(in the rows, 128 means zero)
Known rows, with every step that occurs
reteb > daro > ferim > kemub > bomu: [123  41 112 104 138 118  40 141 133  64  91 133 127 119 141 126 195 192
 141 156 155 124  90 136]
mude > nipur > kemub > ferim > daro > reteb: [131 116  75  82 140 127  71 141 106  58 117 164 114 112 157 123 147  84
 128 172 159 140 159  96]
daro > ferim: [113  77 143 104  98 132  76 138 135  96  87 126 131 119 147 131 175 141
 127 146 141 105 138 133]
mude > nipur > kemub > ferim > daro: [126 118  82  75 140 130  79 140 105  62 121 167 109 124 152 131 148  75
 124 158 164 145 153  95]
reteb > kemub > ferim > mude: [126 106 118 151 140 134  68 149 117  30 114 136 114 161 124 134 177 183
 139 141 154 103  57 115]
nipur > kemub > reteb > daro: [119 116 115 116 133 127  50 131 112  64 110 149 119 101 136 135 161 141
 142 159 138 144 108 157]
piba > kemub > ferim > daro: [119  34 104  88 153 143  52 159 149  67 115 116 129 150 136 138 163 145
 132 174 159 139 113 114]
mude > nipur > kemub > ferim: [126 125 100  81 127 129  90 141 105  97 118 160 109 115 147 126 147  73
 125 148 146 143 149 109]
pagu > kemub > reteb > daro: [119 100 106 155 117 125  48 151 100  56 113 150 112  92 136 141 169 186
 143 169 141 117  94 150]
kemub > ferim > daro: [119  67  88 100 140 133  68 154 140  49 120 157 121 153 149 140 165 149
 129 171 181 131  98 102]
reteb > daro: [115 114 119 128 128 123  73 143 111 122 117 142 138 122 132 124 170 181
 142 137 154 112 107 142]
daro > ferim > kemub: [119  56 120  95 124 142  55 136 150  65  87 135 118 113 153 135 178 147
 130 162 153 124 125 126]
ferim > mude > nipur: [133 137 112 150 106 136 106 144  96  99 106 152 149 123 156 135 171 143
 130 147 146 108 163  97]
ferim > daro > reteb > kemub: [118 118  80 144 150 133  40 134 120  16 112 150 139 125 153 124 157 175
 140 164 173 102 131 105]
reteb > kemub: [110 140 125 152 132 135  68 132 114  64 112 133 125 131 129 126 157 164
 138 115 145  98  97 129]
pagu > kemub > nipur: [111 123 108 129 122 137  69 145 119  75 131 151  79  96 158 140 146 136
 127 170 148 118  92 157]
reteb > kemub > pagu: [112 125 129 144 113 129  81 137 125  22 137 126 108 138 119 129 169 145
 137 134 137 103  89 115]
ferim > mude: [127 120 126 161 112 141  87 148 122  94 107 149 152 127 150 139 170 175
 134 154 150 107 131 121]
mude > nipur > kemub > reteb > daro > ferim: [127 116 111  91 114 121  75 127  86  66  97 141 112 101 144 129 172 100
 132 150 132 135 155 121]
pagu > kemub > reteb: [116 104 111 158 106 134  57 150 112  56 110 151 114  86 147 146 157 162
 136 169 136 119 113 145]
nipur > kemub > reteb: [117 119 120 119 123 136  60 131 124  65 107 150 121  95 147 140 149 118
 135 159 133 147 127 152]
daro > reteb > kemub: [121 133 115 162 130 131  57 135 118  73 106 130 138 104 141 112 155 177
 144 146 137  92 120 135]
mude > nipur > kemub: [121 154 106  96 122 132  91 132  99 110 115 159 123  99 152 124 140  73
 126 136 141 135 179 113]
kemub > reteb > daro > ferim > mude: [128  71 130 145 103 121  65 137 105  46  85 122 131 122 138 142 206 204
 144 165 135 111  98 139]

Rows
[121  79 101 114 126 143  74 143 157  41 134 151 107 113 146 138 167 133
 134 176 152 143 114 108]
ferim > kemub > pagu
[122  63 115  98 138 128  47 140 127  76  97 136 119 123 136 127 190 181
 142 158 160 119  97 137]
reteb > daro > ferim > kemub
[118  82 104 124 123 133  59 168 127  76 124 158 101 113 138 138 153 150
 131 172 156 121  86 137]
pagu > kemub > ferim
[128  94 124 116 126 127  43 134 111  35  96 140 117 111 137 140 181 155
 142 172 137 135 103 151]
nipur > kemub > reteb > daro > ferim > mude
[114  62 138 105 110 140  80 153 150  82 132  99 129 124 125 132 164 123
 133 166 123 130 136 124]
piba > kemub > pagu
[139 133 106 138 122 129  81 139  81  61 107 154 132 116 147 137 179 144
 138 160 141 126 140 113]
ferim > mude > nipur > kemub > reteb > daro
[131  97 129 103 106 133  78 138 109  64  87 137 129 121 151 133 181 119
 125 159 142 112 159 112]
daro > ferim > mude > nipur > kemub
[119 105  82 133 136 135  52 140 129  55 111 157 150 113 165 127 154 164
 136 178 173 112 158 108]
ferim > daro > reteb
[132  83 122 138  98 118  77 135  88  49  85 124 129 119 141 139 208 184
 142 160 132 112 118 122]
kemub > reteb > daro > ferim > mude > nipur
[119 100 121 149 111 122  72 135 106  80 103 133 133 111 138 138 183 191
 146 151 136 122 100 143]
kemub > reteb > daro
[120  71 130 131 102 119  65 133 109  61  88 120 126 115 137 138 198 188
 143 157 134 116 101 145]
kemub > reteb > daro > ferim
[126  78 132 123 117 123  63 145 110  80  95 129 136 135 132 129 200 197
 141 156 153  99 104 136]
reteb > daro > ferim > mude
[134 146 108 130 120 137  90 142  96  83 111 160 137 116 154 134 160 116
 129 154 147 123 164 108]
ferim > mude > nipur > kemub
[112  85 132 100 135 146  77 137 141 109 118  98 108 122 149 135 154 131
 129 160 130 132 114 151]
piba > kemub > nipur
[124  32  99  94 154 141  44 160 149  66 111 114 134 137 140 130 162 154
 136 188 154 134 120 117]
piba > kemub > ferim > daro > reteb
[122  46 121 108 114 140  53 131 144  37  78 129 115 107 155 144 188 160
 134 171 142 130 117 126]
daro > ferim > kemub > reteb
[134  87 129 113  98 131  76 134 104  41  80 132 124 116 152 140 190 128
 128 166 133 117 152 115]
daro > ferim > mude > nipur > kemub > reteb
[125  64  80 110 141 130  58 154 141  46 116 154 126 138 155 131 164 160
 133 188 175 125 106 106]
kemub > ferim > daro > reteb
[120  38 138 112 123 132  50 142 123  77  89  86 134 120 126 136 188 177
 143 163 121 126 115 146]
piba > kemub > reteb > daro > ferim
[118 102  96 108 149 149  71 127 148  67 121 151  85 111 170 141 158 140
 131 169 158 145  91 136]
ferim > kemub > nipur
[115  81 106 152 117 123  50 159 129  75 111 155 132  87 154 135 151 166
 132 156 143 119 113 141]
pagu > kemub > bomu
[123 121 117 157 115 126  68 138 126  37 125 126 124 109 133 114 165 162
 143 161 130  96 113 124]
daro > reteb > kemub > pagu
[123  71  75 124 141 132  38 167 127  31 124 167 106 112 150 135 154 162
 133 198 173 120  98 122]
pagu > kemub > ferim > daro > reteb
[130 116 110 144 137 130  80 147 101  33 113 137 110 157 128 132 178 164
 136 135 152 104  77 100]
reteb > kemub > ferim > mude > nipur
[123  81  98 137 133 146  59 133 140  50 101 149 120  99 158 147 168 167
 140 168 146 147 112 124]
ferim > kemub > reteb
[109 147 123 138 137 135  78 121 114  48 123 125  86 136 143 131 159 153
 133 127 143 104  67 143]
reteb > kemub > nipur
[120 139 112 152 134 130  65 126 119  59 114 125 105 107 152 116 157 168
 140 155 136  97  95 146]
daro > reteb > kemub > nipur
[115 118 123  95 114 133  75 141 142  52 141 152 108 108 134 132 148  85
 130 167 138 143 129 136]
nipur > kemub > pagu
[120  93 124 100 125 126  43 131 116  50  99 139 113 103 135 135 172 139
 140 163 136 139 107 159]
nipur > kemub > reteb > daro > ferim
